Each row was made from one walk, in order. Every step used is in the known rows, and no mark comes twice. Write each row's walk.
In the rows, zero is written as 128.
Known rows:
luneb/pamina/lifo: [138 101 126 144 160  81 113 140 120 122 101 141 140  85 119 129 125 136
 122 161 150 155  96 119 145 142 141 102 128 126 120 181 106 146 148 116
 125 151 131  78 122 128 115  83 114 140 159 132]
pamina/luneb: [153 129 140 133 158 119 126 132 141 111 117 122 119 111 114 136 131 158
 122 142 127 122 122 135 152 104 150 100 118 127 136 144 137 112 141 132
 102 121 138 118 114 118 116 124 116 135 115 131]
zipiv/ferolu/sidome/lifo/fudis/zevapi/pamina: [153  81 168  90 118 120 144  84  97 104 115 149 125 129 112 121 131 138
 147 158 132 126 145 138 110 140 133 165 148 160 180  45 147  69 179 165
 163  88 132 114  62 110 126  82 116  71 143 157]
zevapi/pamina/lela/berul: [150 100 136 132  93 157 127 115 130 103 130 141 120  92 140 115 128 121
 123 147 129  99  95 133 155 158 170 149 109 131 141  86 139  92 168 167
 109 151 124 114  82  89  87 104  98 145 135 127]
fudis/luneb/berul/lela/zipiv/ferolu/sidome: [143 121  69 111 106 122 146 129  78  90 112 148 193 125 110 132  32 135
 164 137 195 112 137 174 116 138 101 141 139 136 154 147 102 143 134 149
 130 158 170  84 106 151  83 143 151  55 127 203]
fudis/zevapi/pamina/lifo/sidome/ferolu/zipiv: [100  88 136 135 138 124 123 102 100 110  98 180 128 112 100 121 123 149
 130 204 193 141 127  78 128 103 133  96 149 170 174  86 162  60 143 165
 178 110  85  89  76  69 105 107 164 128 214 182]
zipiv/ferolu/fudis/zevapi/pamina: [140 116 161 101 130 141 103  62  76 108 146 164  98 114 107 121 138 145
 148 146 147 154 133 116 136 134 110  99 153 162 111  59 127  62 157 180
 130 145 136  92  94 128  91 119 115  95 121 167]
pamina/luneb/berul/lela/zipiv/ferolu: [183 116  97 135 150 120 133 140 111  85 110 122 155  97  98 137  93 156
 149 141 198 106 128 163 160 138 140  70  84 139 152 142 126 126 159 135
  72 165 194  72 130 125  86  90 109  62  94 188]
zipiv/lela/berul/luneb/pamina/lifo: [153  96  81 149 146  97  80 112  96 112 132 108 143  92 141 150 114 111
 105 156 198 145  72 144 156 196 143 112 104  98 105 173 113 198 161 140
 112 172 122  45 132 133  60  63  91 123 119 146]
lela/pamina: [162 132 114 131 124 112 109 169 122  96 124 138 132 143 134 128 124 145
 132 131 136 129 110 120 151 129 122 114 153 101 119 142 126 131 135 123
 142 119 137 132 118 129 112 143 107 114 128 143]
ferolu/fudis: [116 140 129  92 121 138 116 121 115 123 129 143 110 152 114 143 126 142
 115 139 120 135 125 144 140 126 103  93 114 141 109 128 109 110 128 134
 107 149 128 131 129 138 118 139 130 119 113 100]
lela/pamina/luneb/fudis/ferolu: [190 142 160 134 137 141  81 200  99  88 102 138 154 134  88 150 119 189
 113 161 125 120 107 126 185  89 135  75 146 115 108 179 101  83 152 130
 117 103 132 134  98 155  98 186 102  80 107 129]
fudis/lifo/sidome/ferolu/pamina/luneb: [161 128  95 125 123 108 138 127 122 121  92 133 157 139  95 186 125 145
  65 168 172 164 159  99 152 119 147  53  94 148 174 102 157  51 138 152
 164 109  81 121  71  70  79 110 153 160 176 177]
lela/zipiv/ferolu/fudis: [112 140 112  72 114 126 103 105  92 102 130 163 125 147  91 145 118 157
 127 149 152 125 143 155 144 156  89  92 115 130 132 129  85  85 113 119
 112 174 164  80 100 145 104 143  98  64 106 146]
fudis/zevapi/pamina: [133 107 150 147 128 141 121  88 114 116 138 144 117 107 124  94 136 138
 152 124 130 142 117  98 136 116 139 124 165 163 129  94 149  99 154 184
 134 111 111 119  95 118 110 126 133 140 147 157]
ferolu/pamina: [125 124 113 136 116 100 126 134 113 118 106 134 139 138 120 144 105 120
 109 140 131 139 130 126 162 116 101 104 111 144 118 140 120 124 123 128
 161 132 120 131 106 128 116 130 131 160 149 143]
zipiv/lela/fudis/ferolu/pamina: [144  95 122 105 116 121  51 115  70  92 106 149 151 166 135 153 108 117
 133 131 164 143 125 148 140 168  66 111 112 142 124 145  90 131 103 112
 128 112 108  94 138 157  88 169 107 142 132 185]
ferolu/zipiv/lela/pamina: [147 124 145 115 129  94  55 154 114  95 108 158 137 166 125 137  90 122
 138 169 157 110 124 120 151 134  84 116 142  85 137 144 119 138 117 102
 148 109 131  80 124 140  94 154  77 104 133 189]
lela/berul/luneb: [146 125  71 148 116 150 123 117 114 118 147  94 134 123 135 140 129 131
  97 115 148 102  93 139 156 157 131 127 123 122 102 124 143 162 145 160
 114 147 113 132 115 123  91 113 126 119  99 103]
sidome/ferolu/fudis/lifo: [122 147 119  74 100 144 128 101 102 141 105 129 132 147 107 156 123 142
  90 121 140 164 160 113 121 145 109  74 126 143 138 106 112  64 146 153
 122 148  93 118 119  95  78 114 136 107 130 117]
fudis/lifo: [139 139 120 131 124 137 114 124 127 134 133 107 149 126 117 133 130 125
 115 112 120 148 141 105 124 155 128 113 142 143 132 120 132 118 140 143
 133 112  96 122 111 126 102 125 131 129 129 148]
ferolu/sidome/lifo/fudis/luneb/berul/lela: [149  98 127 112 105 140 186 164 105 126  83 119 172 165 119 123  59 135
 131 131 147 116 134 172 116 141 110 156 116 158 162 112 125 163 189 161
 124  94 138 148 143 138 117 106 174  79 138 116]
ferolu/sidome: [137 133 102  96 119 110 127 125 127 109 128 134 141 135 134 152 100 129
 126 150 121 122 122 146 109 103 133 153 139 124 149 136 128 124 128 133
 142 126 131 148 105 126 134 137 141 125 136 138]
berul/lela: [127 117 111 131 140 132 136 132 122 127 120 115 136 138 131 131 139 125
 153 135 162 123 139 137 138 137 126 120 111 131 118 128 146 151 130 133
 105 143 127 156 157 131 118 124 151 105 101 140]
fudis/lifo/sidome/ferolu: [140 131  99 114 106 137 143 118 118 150 124 132 157 146 113 168 146 128
  93 141 166 160 169  93  93 149 153 105 123 135 173  72 153  72 128 143
 163 114  76 125 107  74 103 114 165 122 165 159]
zipiv/lela/fudis/luneb/berul: [151  96 137 118 117 122  90 120  79 100 138 153 138 124 147 115  63 120
 154 101 155 150 102 160 101 178  84 126 154 127 133 131  90 166 132 144
 105 118 150  43 169 155  78 157 132 136 143 167]
pamina/lifo/fudis/luneb/berul/lela: [119 125 122 156 137 128 160 194 110 105 103  99 157 112 112  96  69 118
 146 122 157 151 118 159 164 165 115 127 111 159 122 132 120 176 182 149
 109 129 141 102 173 151 118 106 183  81 122 121]
ferolu/sidome/lifo/pamina/lela: [154  78 117  82 110 129  93 112 131 122 116 139 147 160 113 121  93 168
 105 163 126  88 139 136 105 138 170 191 131 104 191 107 140  69 177 142
 137 112 139 139  85  76 100 133 128 101 136 151]
zipiv/lela/pamina: [160 130 127 116 121 102  78 151 115  99 133 141 129 148 138 135 117 119
 147 139 156 142 121 130 147 149 118 127 144  79 125 130 127 138 125 116
 135 120 147  92 144 137  95 139  88 106 115 177]
sidome/ferolu/pamina/lela/berul/luneb/fudis: [145 121  88 135  82 136  96 127  66  88 107 132 128 130 124 169  78 129
  53 149 166 133 101 143 203 141 126  78  81 102 120 117 117  72 191 179
 145 185 111 125  81  76  48 126 112 128 119  86]
sidome/lifo/fudis/zevapi: [117 109 160 129 122 149 143 120 116 137 114 113 124 168 107 108 131 141
 125 104 103 141 135 110 143 158 107 132 136 139 148  74 145 104 185 166
 122  72 117 128 111 121 135  97 104 102 120 103]
lifo/sidome/ferolu: [124 120 104 118 110 132 153 120 119 145 118 155 134 149 125 160 142 133
 108 154 174 140 147 118  99 122 153 116 110 121 168  80 152  78 114 135
 153 129 109 128 124  79 125 120 159 115 167 134]
lifo/sidome/ferolu/fudis/luneb/pamina: [115 109 141 104 106 116 144 108  79 152  88 197 150 161 113 153  96 162
  92 154 173 168 139 116 108 130 118  89 126 128 146 116  98  65 117 157
 145 135  91  92 101 115  95 150 155 118 185 118]
lela/zipiv/ferolu/pamina/lifo: [109 121  77 125 132  78 108 134  97  78 102 145 146 105  88 139  93 132
 127 174 187 144 131 140 186 153  97  88 114 138 136 163  97 116 121 102
 167 175 162  57  84 134 101 110 108 112 150 188]
lela/fudis: [137  94 114 102 133 117 101 120 109  94 134 148 117 128 136 143 140 151
 142 120 131 132 105 150 113 155 105 114 142 125 132 133 111 139 115 125
 102 122 133 115 135 131 119 151 132 138 130 124]
zipiv/ferolu/fudis: [138 135 137  85 134 127 107 108  90 119 128 146 111 135 109 148 127 130
 125 150 147 137 144 147 130 148 100 103 115 127 112  97 108  92 127 122
 123 162 151  96 125 141 105 125 111  80 107 139]
lela/fudis/lifo/sidome/ferolu/zipiv: [129  89 105  92 122 120  89 113  95 111 105 169 156 162 109 182 122 159
 100 154 165 137 147 104  86 166  92  84 131 137 185  93 131  80 105 134
 145  96  69  98  95  81  97 149 149 133 188 168]
pamina/lela/berul/luneb: [149 129  94 148 116 160  98 121 107  98 145  98 125 123 144 129 116 133
  91 117 145 102  86 139 166 172 155 141  97 101 125 105 149 131 170 165
  96 161 125 128 104  97  71 114  96 123  90 109]
fudis/zevapi/pamina/luneb/berul/lela/zipiv: [172  98 111 154 139 145 132 115 123  76 118 135 142  94  99  98  98 175
 162 129 173 113  97 128 175 105 149  59 123 186 147 139 149 108 196 207
  72 133 158  99 100 112  76 100 133 108 123 182]
luneb/fudis/zevapi/pamina/lifo/sidome: [126  98 140 145 144 134 105 132  94 103 150 165 120 100  90 129 146 153
 138 202 157 178  99  96 147 110 153  88 161 161 121 100 147  78 166 187
 161 118 108 118  91 118 115 148 189 119 175 146]
berul/luneb/pamina/lela/zipiv/ferolu/fudis: [150 122 138  94 146 103  51  95  58  78 120 171 117 138 110 130 105 186
  92 142 180 117 102 155 166 180 124  87  82 109 127 143  90  79 156 141
  94 201 160  57  67 119  60 121  50  68  92 131]
lela/berul/luneb/pamina/lifo/sidome/ferolu: [154  89  51 152 127 109 135 131  99 124 109 134 155 100 129 176 134 146
  71 173 220 146  82 116 139 166 169  93 102 115 144 131 138 132 152 154
 136 169  93  81 102  79  75  58 146 118 169 117]
sidome/ferolu: [124 126 124 114 109 130 147 111 118 134 105 139 125 124 138 136 124 125
 116 125 156 132 149 125 117 121 136 118 128 121 155 116 131  90 131 132
 138 141 120 120 129  88 118 105 128 117 141 124]

Which walk is each row?
[141  92 100  73  78 160  77 121 117 116 100 148 193 186  85 112  77 197
 108 156 136  52 141 132 113 145 152 194 131 126 205 145 108  46 162 134
 122 106 132 127  55 101  91 171 105  63 128 175] => fudis/ferolu/sidome/lifo/pamina/lela/zipiv
[144 133 153 146 153 136  96 118 104 102 137 133 117 114  90 140 114 162
 121 143 109 155 106 112 176  90 126  65 146 120 107 135 129  76 182 180
  97 112 135 120  93 133  98 152 119 120 104 124] => pamina/luneb/fudis/zevapi
[128 143 153 145 101 133 155 171 116 121 116 125 152 133 118  99  58 118
 124  93 106 137 125 153 137 151 112 138 127 150 142 109  95 142 172 154
 125 103 132  98 130 146 127 139 142 105 136 107] => lifo/fudis/luneb/berul
[102 128  95  81 129 131 138 133 104 127 112 152 115 140  94 167 139 149
  96 190 182 162 131 125 128 129 133  71 104 144 155 103 131  75 126 133
 139 164 117 114 129  86 105 111 175  99 165 117] => pamina/lifo/sidome/ferolu/fudis
[152 108 180 151 145 154  64  96  65  80 161 143  91 105 121  92 123 167
 119 135 139 136  88 117 167 122 157 111 146 140 112  92 152  68 204 219
 126 136 119 137  76 100  69 156 129 116 108 110] => berul/luneb/fudis/zevapi/pamina/lela
[134 107 170 139 121 143 104 102  92 108 141 161 112 104 109 111 125 145
 147 146 120 154 111 109 147 101 129 101 168 154 104 105 128  76 176 197
 144 119 117 129  88 133 108 152 146 124 141 127] => luneb/fudis/zevapi/pamina
[140 115 117 141 122 112 118 116  83 101 107 161 136 142  82 188 100 154
  84 183 162 183 132  96 186  72 123  33 117 131 145  97 146  22 170 187
 156 114 107 126  68  83  86 145 150 143 163 150] => lifo/sidome/ferolu/pamina/luneb/fudis/zevapi
[140 117 117 130 125  93 121 118  91 110 110 140 136 124 120 151 104 111
 119 155 160 145 151 126 153 139 103 109 109 128 118 110 118 106 122 108
 173 147 142  96 105 132 110 116 109 128 140 178] => zipiv/ferolu/pamina
[ 96 105 123 104 139 100 104 122 107 131  97 164 137 144 110 163 109 109
 117 214 218 137 145 118 114 137 124 110 104 110 182 111 142 105 111  99
 169 130 111  63 133  88 106 108 138 109 183 188] => pamina/lifo/sidome/ferolu/zipiv/lela
[134  80  97 109 147 126 105 127 101  94 128 129 125 140 144 147 146 149
 163 123 166 132 118 158 122 160 101 105 118 128 115 135 132 156 115 134
  80 135 134 144 167 134 113 139 154 119 101 132] => berul/lela/fudis
[179 125 122 156 159 119  81 167  95  64 126 128 135 135  92 143 117 177
 149 149 149 162 105 111 214  96 118  48 156  95  83 149 149 102 187 187
  93 115 149 146 114 138  71 156 115  84  81 149] => berul/lela/pamina/luneb/fudis/zevapi
[141 131 155  70 109 139  76  87  91  83 127 172 122 118  92 116 124 164
 123 150 147 123 146 134 148 183 138  99 116 155 155  85 110  29 153 157
 117 176 133  68  49 103  59 132  88  80 117 176] => zevapi/pamina/lela/zipiv/ferolu/fudis/lifo
[152 140 152 137 133 162  85 146  70 123 131 116 147 145 110 132 127 165
  95 133 146 119 116 132 136 122 127 112 132 149  91 156 111 119 143 150
 131 128 102 157 122 158 103 182 150  76  94  96] => berul/luneb/fudis/ferolu
[144 104 180 126 129 136 112 113 122 106 126 155 104 101 140  92 133 141
 135 143 133 112 116 131 136 130 172 145 119 145 150  97 145  83 159 149
 128 138 130 120  98  91 109 118 115 135 141 135] => zevapi/pamina/lela
[126 125 145  92 122 120 131 164 125  90 100 140 155 115 111 124 127 138
 134 177 124 114 122 161 133 118 154 171 129 195 161 131 109 107 152 125
 150 107  98 138  88 134 149 120 161  81 148 135] => zevapi/pamina/lifo/fudis/ferolu/sidome
[177  75 107  87 136 117 117 120 156 122 107 132 150 144  90 138 109 200
 105 178 135  81 142 146 117  95 172 144 142 119 182 149 136  89 164 135
 127  94 138 135  82  92 107 119 143 108 129 150] => ferolu/sidome/lifo/pamina/luneb
[150  96 119  90 117 124 153 116 123 134 104 133 143 150 125 147 114 152
 116 157 133 107 129 141  98 109 132 147 139 132 164 132 139 133 142 131
 148 107 136 152 106 116 127 106 131 122 152 125] => ferolu/sidome/lifo
[114 138 126  76  99 138 136 106 103 134 104 151 109 147 120 155 120 147
 101 137 148 144 146 136 125 121 110  85 113 131 135 114 111  70 136 141
 120 165 124 126 130 100  99 118 131 102 127  94] => sidome/ferolu/fudis
[196 114 104 138 126 132  84 145 155 120 135 102 163 103  85 124  81 164
  92 121 121 128 135 115 138 148 172  94 129 144 148 135 123  92 200 163
  97 109 125  89 110 101  72 120 146 118 128 185] => fudis/lifo/pamina/luneb/berul
[128  77 115  75 119 105   4  89 115 107 139 149 156 163 103 146  92 137
 127 148 144 118 156 121 102 207  82 130 154 106 152 130  96 113 126 125
 112  95  91  56 116 123  71 180 122 119 125 216] => ferolu/zipiv/lela/fudis/lifo/pamina
[162  73 163 106 161 121  65  66 101  67 147 156  90  97 132 121 148 160
 174 142 154 146 101 137 139 142 128  93 162 139 137 109 142 100 152 178
  79 104 135  65 110 116  70 132 100 152 115 185] => zipiv/lela/fudis/zevapi/pamina/luneb
[209  60  81 109 137 129 133 141 143 121  98 109 166 132  96 139  78 186
 119 169 170  83 130 157 121 106 174 124 110 139 172 146 152 121 202 157
  93 115 164 141 131  97  91  84 172  85 125 167] => ferolu/sidome/lifo/pamina/luneb/berul/lela
[107 117 155 109 132 108  76 103 115 126 113 148 130 154 125 137  94 103
 136 163 151 107 142 128 123 140  89 127 112 112 141 134 119 138 111 108
 134 121 120  81 130 137 109 135  95 121 134 177] => ferolu/zipiv/lela
[119  84 115 121 144 133 123 125  82 101 124 138 144 141 136 120 117 156
 173 109 165 139 127 157 121 161  91 125 162 127 111 139 120 168 102 146
  97 118 120 129 160 155 102 182 168 121 107 139] => berul/lela/fudis/luneb
[184 132 139 122 148  92  78 153 130  88 125 131 119 132 128 143 126 149
 138 157 155 130 116 134 169 126 137 100 131  77 136 150 136 125 134 118
 108 118 156  89 129 121  80 133  79 116 102 179] => zipiv/lela/pamina/luneb
[115  78 126  72 122 104  74  93  86 107 111 187 125 173 136 180 121 132
 126 180 200 125 138 138  86 159  86 106 111 104 190  95 124  98  82 113
 137 112 103  67 132  95 104 149 128 121 168 178] => lifo/sidome/ferolu/zipiv/lela/fudis
[162 120  99 140 135 118 116 174 116  98 116 123 145 150 132 136 134 143
 153 136 168 131 121 127 163 133 124 108 132 103 107 139 147 152 133 131
 123 128 143 157 147 132 105 136 130  90 106 149] => berul/lela/pamina
[163  78 150  73 108 125 125  88  96  86 101 178 127 117 114 114 120 177
 141 186 168  76 134 154 109 139 166 168 125 137 208 101 133  61 152 130
 154 147 168  93  41  86  97 100  86  83 152 176] => zevapi/pamina/lela/zipiv/ferolu/sidome/lifo
[174  72 174 128 119 145 104 127  82  75 123 176 118  86 145  78  78 164
 148 112 136 127  78 151 118 160 141 137 152 162 151 109 109 113 163 170
 109 128 142  75 109 114  80 158 139 150 169 139] => zevapi/pamina/lela/fudis/luneb/berul
[143 128 120 116 159  83  92 164  93  94  99 119 172 130 117 147 104 159
  92 154 150 124  94 156 142 146 142 149 111 157 136 185  99 151 166 128
 125 121  89 123  90 146 125 108 130  77 125 113] => berul/luneb/pamina/lifo/fudis/ferolu/sidome
[180  87 103 130 127 162 102 155  81 103 110 121 166 132 135 138 106 146
 152 100 171 121 104 153 117 160  99 102 107 169 121 141 109 163 147 146
  64 123 135 126 184 156  98 136 152  93 116 154] => luneb/berul/lela/fudis/ferolu
[147 100 100  70 109 117 139 101 104 108 105 154 154 145 100 150 106 165
 133 168 166  92 143 151 102 137 121 146 141 122 186 130 116 107 123 112
 153 132 163  97  71 124 116 107  99  73 141 168] => lela/zipiv/ferolu/sidome/lifo
[130 106 157 151 131 106 131 122  99 142  98 157 159 118 128 108  83 143
 127 121 136 151 120 117 127 135 121 134 159 119 122 166  93 132 126 141
 136 117 110  86 107 155 106 147 118 141 158 134] => fudis/luneb/pamina
[123 116  92 122  97 109 148 129 108 133  97 157 143 156 123 177 118 118
  91 169 179 154 153 115 135 116 122  95  93 136 166  90 142  74 117 134
 190 133 100 136 102  80 114 124 160 151 188 152] => lifo/sidome/ferolu/pamina
[151 131 106  90 132 100 121 107 101 103 133 140 137 118 128 160 110 118
 133 161 147 123 143 154 101 120 129 159 134 114 154 107 123 111 119 117
 155 144 145 113  98 126 123 119 121  92 130 175] => zipiv/ferolu/sidome
[110 118 176 140 121  94 137 141 109 133  92 152 157 139 129 108  84 133
 119 115 110 152 128 137 141 157 117 145 131 124 128 139  83 130 144 133
 130 102 101  89  96 154 133 139 115 117 140 103] => lifo/fudis/luneb/pamina
[190 107 108 141 131 126 103 152 158 116 130 120 143 102  96 119  81 164
 108 140 128 105 120 135 146 120 170 104 120 134 149 143 122 100 189 153
  94 122 158  95 121 103 101 123 145 114 125 162] => lifo/pamina/luneb/berul
